Known rows, with every step that occurs:
tipu, puluf: 14.4,10.4,-2.2,-18.1,-13.7,0.9,14.2,2.3,-35.5,-13.6,-26.7,-9.7,6.5,-25.8,-18.2,-3.8,-0.6,-34.8,0.9,0.4,7.2,-5.2,8.6,-13.5,-24.8,-19.0,22.0,-6.4
vogogam, puluf, tifo, purip, nenu, nanun, pifu, daso: 11.2,27.3,18.7,-11.1,-17.1,-22.7,27.3,11.6,-31.5,-29.3,-57.2,-31.6,2.2,11.9,-44.1,-10.2,-24.5,-16.3,-17.1,1.7,11.3,-13.5,4.8,-2.0,-24.1,-0.8,17.6,-15.1
daso, nenu: 7.5,7.4,-2.2,-21.4,-12.1,-14.7,17.9,0.1,-21.2,9.2,-26.7,-13.2,-11.1,-20.5,-12.4,-10.5,-13.8,-30.7,-1.4,0.5,-3.5,10.5,16.8,-11.3,-20.5,-9.6,17.4,-11.8
vogogam, puluf, tifo: -5.0,19.3,2.4,4.8,-14.6,-2.9,23.9,0.3,-41.4,-14.4,-26.3,-17.9,8.4,-11.7,-24.8,-0.4,-5.4,-33.2,-3.8,1.9,8.1,-17.0,22.8,-5.0,-22.7,-14.7,14.3,-6.9
zipes, purip, tifo, puluf, vogogam: -6.1,5.5,-10.9,-20.2,-27.3,-2.2,30.7,-6.3,-33.2,-23.1,-53.6,-18.1,12.5,-37.1,-21.6,3.5,-16.7,-35.6,-4.5,7.4,7.5,19.2,18.0,-14.3,-3.4,-29.8,31.1,-2.3
daso, nenu, nanun, pifu, purip, tifo: 22.6,11.9,-15.6,-29.2,-7.5,-33.6,12.8,10.4,-30.1,-17.1,-43.2,-29.3,-14.5,-2.5,-17.4,-5.3,-40.5,-20.9,-7.1,10.3,-8.1,32.7,2.9,-2.6,-13.0,-6.0,14.1,-12.2
purip, nenu, nanun: 8.9,13.3,5.4,-19.7,-9.6,-27.0,2.5,6.8,-12.3,1.7,-35.6,-28.6,-14.4,-1.2,-17.5,-5.9,-28.1,-25.1,-4.7,-3.1,-5.5,5.3,22.1,-9.7,-17.3,-2.0,24.9,-5.8
rafos, daso: 13.7,9.4,1.8,-21.3,5.0,-14.5,2.3,5.1,-17.3,4.2,-36.0,-14.7,-11.9,-7.4,-23.8,-9.1,-0.1,-24.0,1.2,5.9,4.4,-16.1,15.7,-16.8,-17.3,-9.6,20.3,-12.3
puluf, tifo, purip, nenu, nanun, pifu, daso, rafos: 23.2,16.4,17.2,-18.6,-27.6,-31.6,33.1,26.5,-40.8,-16.5,-69.7,-29.0,2.0,21.8,-34.1,-9.8,-31.0,-7.2,-9.7,12.6,11.3,-4.6,11.5,-12.3,-12.7,30.2,36.8,-1.2
nanun, pifu, purip, nenu, daso, rafos: 18.8,5.4,7.0,-15.6,-4.4,-27.2,-3.8,-3.6,-36.6,-5.2,-50.0,-7.9,1.7,41.9,-19.6,-1.7,-17.0,-7.4,-0.3,7.8,0.1,-5.5,1.0,-10.8,-14.7,20.8,44.5,-2.2
vogogam, puluf, tifo, purip, zipes: -13.3,13.6,-4.4,-5.4,-8.1,-1.5,25.5,-1.9,-39.6,-21.8,-31.7,-26.1,2.7,15.8,-17.7,-5.3,-0.4,-33.5,-13.4,3.7,19.4,-40.0,14.3,-11.0,-22.2,-24.5,20.7,2.4
vogogam, puluf: -6.2,15.8,0.6,-14.6,-7.7,-5.7,11.6,0.9,-27.7,-3.9,-24.2,-18.2,8.5,1.9,-16.0,-3.2,-2.1,-38.8,1.5,-6.6,2.9,-19.8,14.2,-2.7,-23.0,-20.8,15.4,-8.8
tipu, puluf, vogogam: 9.0,6.2,-1.3,-14.3,-23.3,17.6,15.6,-1.8,-28.5,-16.3,-32.7,-10.5,16.4,-41.4,-16.6,-6.6,-10.0,-33.0,-3.5,10.0,11.4,6.3,16.3,-11.7,-16.9,-22.4,22.1,-5.2
rafos, daso, nenu, nanun, pifu, purip, tifo, puluf, vogogam: 24.6,10.8,-1.0,-30.0,-16.4,-19.3,20.9,-3.3,-27.0,-24.4,-73.2,-36.9,2.4,-22.8,-32.4,-9.1,-41.3,-12.8,-15.1,14.2,-8.3,35.7,5.1,3.6,-16.9,-19.6,0.6,-16.9
puluf, tifo: 5.9,12.0,-2.9,0.6,-11.3,-10.5,20.4,7.5,-38.8,-4.2,-29.2,-11.2,-3.8,-22.6,-19.1,-4.0,-8.6,-28.6,-3.3,14.3,10.0,-2.6,22.3,-18.5,-12.1,-4.3,25.4,-4.3
rafos, daso, pifu, nanun: 25.1,13.0,15.7,-45.3,-9.2,-29.3,-9.1,23.4,-20.9,10.3,-32.6,-17.5,-3.9,5.6,-20.9,-10.7,-13.7,-30.0,-8.8,4.7,-7.3,3.1,14.8,-14.1,-7.1,11.3,-8.7,-9.7
nenu, nanun, pifu, daso: 26.2,21.5,-2.2,-34.1,-2.4,-25.7,5.1,25.6,-17.8,1.5,-47.6,-20.4,1.0,-8.9,-21.8,-12.7,-15.8,-31.1,-3.2,9.8,5.4,1.6,0.3,-17.6,-10.2,2.8,16.4,-20.1
zipes, purip, nenu, daso: 3.8,9.5,2.4,-16.3,-3.1,-22.7,-1.1,-22.4,-17.7,-7.1,-32.9,-7.2,-12.6,-6.3,-26.3,1.3,-7.9,-22.3,-3.1,-3.4,1.2,-6.0,15.0,-20.1,-13.0,-2.9,42.4,-7.2
zipes, purip, nenu, nanun, pifu, daso, rafos: 17.9,11.5,11.3,-44.8,-23.8,-32.9,16.9,19.3,-15.4,-7.5,-70.5,-21.7,5.3,22.1,-24.0,-1.7,-28.9,-20.7,-2.7,-5.0,1.3,6.1,9.9,-15.1,-5.4,21.2,43.6,-10.6
zipes, purip, tifo: 1.5,6.7,-16.1,-22.4,-8.9,-18.5,17.9,3.6,-27.3,-17.3,-33.2,-13.6,-12.3,-14.2,-19.3,5.1,-10.6,-33.4,3.3,3.0,7.5,6.3,16.8,-21.2,-4.9,-14.9,38.2,-3.2
vogogam, puluf, tipu: -5.0,7.5,3.3,-16.9,-11.7,-9.1,15.0,1.0,-37.7,-15.1,-33.0,-20.6,7.2,6.8,-20.4,-5.0,-2.7,-37.3,-8.9,3.8,0.9,-21.1,27.4,-3.7,-24.7,-14.1,13.9,-5.9
rafos, daso, nenu, nanun, pifu, purip: 24.9,9.5,-3.1,-40.5,4.1,-32.0,1.5,2.9,-18.8,-5.4,-54.0,-27.6,-7.9,3.1,-19.0,-13.7,-33.8,-16.3,-12.3,6.9,-12.5,14.8,0.5,0.8,-15.5,-7.0,6.8,-20.8
rafos, daso, nenu: 16.3,7.5,5.9,-25.1,-3.6,-16.8,12.6,-3.5,-12.5,7.4,-36.1,-17.1,-19.1,-18.6,-25.9,-12.6,-8.0,-21.0,-1.9,1.0,-3.3,0.3,18.6,-12.1,-25.2,-8.5,11.4,-17.6
rafos, daso, nenu, nanun: 20.8,14.1,3.1,-32.4,-5.0,-26.9,10.3,0.4,-12.2,5.3,-38.5,-33.6,-15.9,-23.3,-23.9,-11.7,-23.5,-21.5,-4.8,-0.5,-12.1,4.8,22.6,-4.4,-23.4,-3.6,2.7,-14.9
nanun, pifu: 10.9,10.3,-9.0,-21.2,-2.2,-17.0,4.0,22.3,-19.2,1.8,-37.5,-5.2,-0.4,-2.9,-12.6,-16.3,-4.3,-37.9,-4.5,3.5,12.8,7.5,0.3,-19.6,-10.8,-4.4,32.4,-12.1
tifo, purip, nenu, daso, pifu: 6.3,13.5,13.2,-15.1,-6.9,-28.9,0.1,-1.9,-34.0,-5.0,-31.9,-8.5,-9.7,11.8,-29.5,-17.1,-8.3,-18.9,-12.4,3.7,8.4,-2.7,6.6,-15.8,-15.8,16.1,19.5,5.5
purip, nenu, daso, rafos: 14.3,10.7,13.2,-7.8,-13.5,-22.3,5.0,-5.7,-30.3,5.0,-34.4,-13.5,-6.8,15.8,-24.1,-0.3,-6.4,-12.5,7.1,0.6,1.2,-15.0,23.0,-15.7,-22.3,23.6,40.0,3.7
zipes, purip, nenu, nanun: 0.0,9.0,-0.9,-31.8,-12.3,-29.0,6.2,-1.4,-11.6,-7.9,-43.5,-26.5,-7.9,-2.1,-15.1,-0.4,-32.4,-30.0,-7.9,-9.1,-6.4,8.7,20.9,-10.4,-7.4,-7.4,35.4,-5.6

Rows:
22.1,13.3,13.6,-37.5,-19.4,-33.8,21.1,26.9,-26.9,-6.0,-68.0,-29.1,2.0,36.0,-25.0,-12.5,-27.8,-12.6,-5.1,3.9,5.5,-6.9,3.4,-10.0,-12.4,23.6,38.0,-3.6 => tifo, purip, nenu, nanun, pifu, daso, rafos
22.3,18.0,4.7,-35.0,-12.4,-24.0,19.3,3.4,-19.6,8.4,-36.8,-27.9,-10.1,-26.9,-21.6,-7.1,-24.9,-23.8,-0.5,6.9,-10.8,5.2,16.8,-9.6,-19.6,-2.5,1.3,-19.9 => pifu, daso, nenu, nanun
10.7,8.1,-19.9,-37.1,9.5,-23.0,-10.7,13.7,-19.0,-4.2,-45.4,-25.8,-1.2,28.3,2.0,-8.2,-24.5,-33.6,-13.2,10.9,2.4,-4.5,-4.6,-15.1,-4.3,-15.0,23.6,-8.2 => nenu, nanun, pifu, purip, zipes
26.9,19.6,12.8,-28.1,-7.1,-29.1,2.5,20.7,-5.5,-0.4,-53.2,-20.1,-13.0,2.4,-31.0,-12.0,-22.6,-21.2,-7.4,2.2,3.2,7.4,3.6,-17.9,-16.6,6.7,23.7,-22.0 => purip, nenu, nanun, pifu, daso
4.3,10.0,-4.9,-7.1,-23.9,-0.1,27.4,2.6,-34.1,-13.7,-46.4,-20.8,6.2,-35.8,-23.7,-2.2,-12.8,-30.1,-1.1,12.8,8.8,15.4,18.6,-13.5,-14.3,-23.6,20.5,-2.4 => purip, tifo, puluf, vogogam
11.6,6.8,4.2,-8.6,7.6,-21.9,-10.0,-24.9,-31.4,-3.6,-30.3,-10.7,-13.7,15.3,-22.4,2.6,-14.7,-9.0,-1.3,11.3,-7.2,-12.6,7.9,-11.4,-17.3,-6.2,28.8,-7.9 => pifu, purip, nenu, daso
27.2,18.4,3.3,-38.4,-16.2,-27.5,14.7,33.0,-29.1,4.2,-57.1,-23.9,13.0,12.4,-17.1,-7.8,-18.7,-26.0,4.1,8.4,4.2,-3.8,6.9,-13.9,-9.0,23.2,25.6,-9.3 => nenu, nanun, pifu, daso, rafos
15.5,12.4,7.1,-41.6,-17.7,-27.6,-4.6,26.7,-29.2,12.0,-23.6,-14.2,4.5,4.1,-7.5,-8.6,-19.3,-39.9,-8.5,4.8,-7.2,13.7,13.4,-13.1,-1.9,10.4,-2.7,-3.9 => daso, pifu, nanun
14.7,10.0,-9.5,-26.1,-25.4,-17.4,26.1,0.3,-35.4,-23.0,-63.7,-33.3,10.5,-25.2,-19.1,-7.1,-47.2,-22.6,-14.4,14.2,-8.4,46.4,3.1,3.9,-11.8,-21.1,6.7,-10.9 => daso, nenu, nanun, pifu, purip, tifo, puluf, vogogam
-0.3,8.8,-11.8,-23.4,-17.0,-19.0,29.4,-2.0,-39.8,-20.2,-48.3,-16.3,2.6,-21.4,-22.8,6.3,-7.1,-36.7,-0.8,-1.8,3.1,7.8,10.0,-15.5,-11.8,-26.8,30.7,-3.2 => zipes, purip, tifo, puluf
-0.1,8.9,-7.9,-4.5,-10.4,-13.7,28.3,6.7,-50.0,-12.7,-34.0,-16.6,-0.9,-10.4,-17.5,-8.9,-11.5,-25.1,-8.8,17.4,13.2,-12.0,15.1,-14.4,-9.5,-8.2,30.3,3.1 => puluf, tifo, purip
27.3,16.2,-0.1,-35.1,-3.6,-30.6,6.9,14.0,-5.6,0.3,-48.4,-26.9,-12.0,-16.9,-26.1,-20.3,-23.4,-25.3,-10.8,-2.0,-3.2,17.2,8.5,-7.8,-21.3,3.1,9.0,-20.6 => rafos, daso, nenu, nanun, pifu
8.5,7.6,9.4,-13.0,-12.6,-25.6,13.4,-6.6,-40.9,-3.8,-39.4,-19.1,-3.8,27.9,-23.0,-5.0,-9.2,-8.8,2.2,3.8,4.6,-24.2,15.6,-10.9,-19.8,20.1,45.4,10.9 => tifo, purip, nenu, daso, rafos
7.1,7.4,-7.2,-9.2,-14.7,5.2,28.5,0.7,-47.8,-31.1,-34.1,-16.5,0.5,-12.3,-20.0,-5.8,0.9,-29.6,-14.3,11.1,23.7,-25.1,7.7,-21.8,-24.3,-22.6,28.1,4.8 => tipu, puluf, tifo, purip, zipes
-3.7,3.6,-13.7,-27.8,2.4,-10.9,8.8,6.7,-24.3,-1.0,-32.6,-19.6,-10.0,18.3,-3.3,-12.1,-0.8,-34.4,-8.2,7.6,15.5,-27.6,5.3,-22.7,-12.2,-20.5,33.0,2.6 => tifo, purip, zipes
6.8,0.8,-15.8,-30.1,10.5,-12.6,-7.7,9.5,-19.3,-2.7,-43.3,-8.7,-4.8,32.4,-0.1,-8.7,-8.9,-33.1,-10.7,11.8,10.6,-8.8,-9.0,-22.6,-7.0,-20.2,32.2,-10.4 => nanun, pifu, purip, zipes
16.0,10.3,19.3,-34.5,-1.4,-35.1,-11.4,3.9,-21.1,-3.7,-51.6,-26.0,-12.9,25.6,-25.6,-8.4,-35.5,-11.4,-14.7,4.8,-12.5,7.8,13.1,-3.3,-11.9,6.9,-0.4,-6.5 => rafos, daso, pifu, purip, nenu, nanun
31.2,5.5,-0.8,-35.8,-10.6,-39.1,23.5,0.7,-43.1,-33.1,-75.8,-37.9,-9.1,-3.1,-38.5,-7.8,-32.0,-12.3,-21.3,15.9,-14.7,22.8,10.3,1.4,-26.7,-9.9,-0.8,-14.4 => rafos, daso, nenu, nanun, pifu, purip, tifo, puluf, tipu
11.4,2.8,22.1,-26.9,0.1,-24.4,-8.6,0.4,-21.6,-1.4,-48.9,-9.2,-16.3,28.9,-27.1,-8.7,-18.9,-10.1,-11.7,6.2,-4.2,3.4,9.2,-10.5,-14.3,2.0,7.9,-9.0 => rafos, daso, pifu, purip, nenu
15.4,13.1,0.5,1.0,-20.9,2.8,26.5,2.0,-48.6,-23.8,-29.6,-8.1,6.3,-39.9,-27.1,-0.8,-3.4,-29.2,-4.4,9.3,12.6,-2.4,16.7,-15.4,-25.3,-12.6,21.6,-3.9 => tipu, puluf, tifo
10.9,15.1,2.1,-8.2,-14.9,-31.4,19.7,19.3,-29.4,-21.4,-52.8,-26.9,-8.4,3.6,-27.2,-16.8,-32.7,-19.4,-21.0,6.7,12.0,10.8,9.1,-10.2,-12.3,7.5,35.9,-1.9 => puluf, tifo, purip, nenu, nanun, pifu
17.2,15.8,-8.2,-31.2,-12.2,-29.1,11.5,17.9,-14.0,1.5,-39.9,-23.7,-4.3,-17.9,-13.0,-18.6,-28.6,-35.1,-10.4,-2.3,-3.2,28.4,7.0,-7.0,-16.7,1.1,14.7,-15.3 => daso, nenu, nanun, pifu
29.8,14.3,-1.7,-33.4,-6.2,-36.0,19.4,1.0,-34.0,-22.1,-67.4,-35.2,-7.5,-7.7,-33.7,-5.8,-31.8,-13.7,-10.9,4.9,-13.1,24.2,-2.8,2.2,-24.4,-16.7,0.7,-17.8 => rafos, daso, nenu, nanun, pifu, purip, tifo, puluf
22.7,7.1,-6.9,-45.0,9.7,-26.5,-4.9,1.9,-5.8,-3.0,-54.3,-30.9,-16.7,18.8,-13.5,-13.8,-26.6,-20.7,-16.8,6.2,-5.6,1.0,-0.8,-10.0,-17.6,-13.1,8.4,-19.2 => rafos, daso, nenu, nanun, pifu, purip, zipes
9.6,10.2,-3.4,-4.0,-19.8,-0.3,35.3,1.2,-59.7,-33.2,-34.4,-13.7,9.5,-27.5,-25.5,-5.8,-6.3,-25.6,-9.3,11.9,16.7,-11.6,9.2,-10.9,-22.2,-16.5,26.2,3.0 => tipu, puluf, tifo, purip
15.1,15.1,2.6,-21.7,-8.7,-30.4,-1.1,20.8,-5.9,-2.9,-45.6,-22.6,-11.2,5.4,-20.0,-14.9,-27.4,-28.7,-10.6,-4.8,3.0,18.1,7.9,-12.9,-15.6,4.4,31.1,-11.3 => purip, nenu, nanun, pifu
-2.6,7.3,0.0,-15.5,-21.5,3.7,20.4,-1.5,-31.3,0.3,-47.9,-15.3,21.3,-31.2,-11.8,-8.5,-12.4,-35.9,-6.1,9.6,4.2,7.7,14.6,-9.9,-11.1,-25.0,19.3,-5.5 => tifo, puluf, vogogam
18.3,14.9,-15.1,-26.9,-6.7,-32.6,13.6,12.8,-46.6,-23.3,-59.0,-30.3,7.6,2.6,-18.5,-0.5,-29.4,-27.5,-6.9,9.8,-5.0,19.0,-6.7,-2.2,-11.9,-18.9,15.2,-6.9 => nenu, nanun, pifu, purip, tifo, puluf
11.7,18.4,2.3,-15.2,-3.5,-22.5,-5.5,3.9,-36.3,5.6,-21.0,-2.8,0.5,-11.6,-22.0,-12.6,0.8,-33.0,-3.9,8.6,6.7,-0.5,10.1,-19.9,-11.8,15.8,7.5,0.2 => nenu, daso, pifu
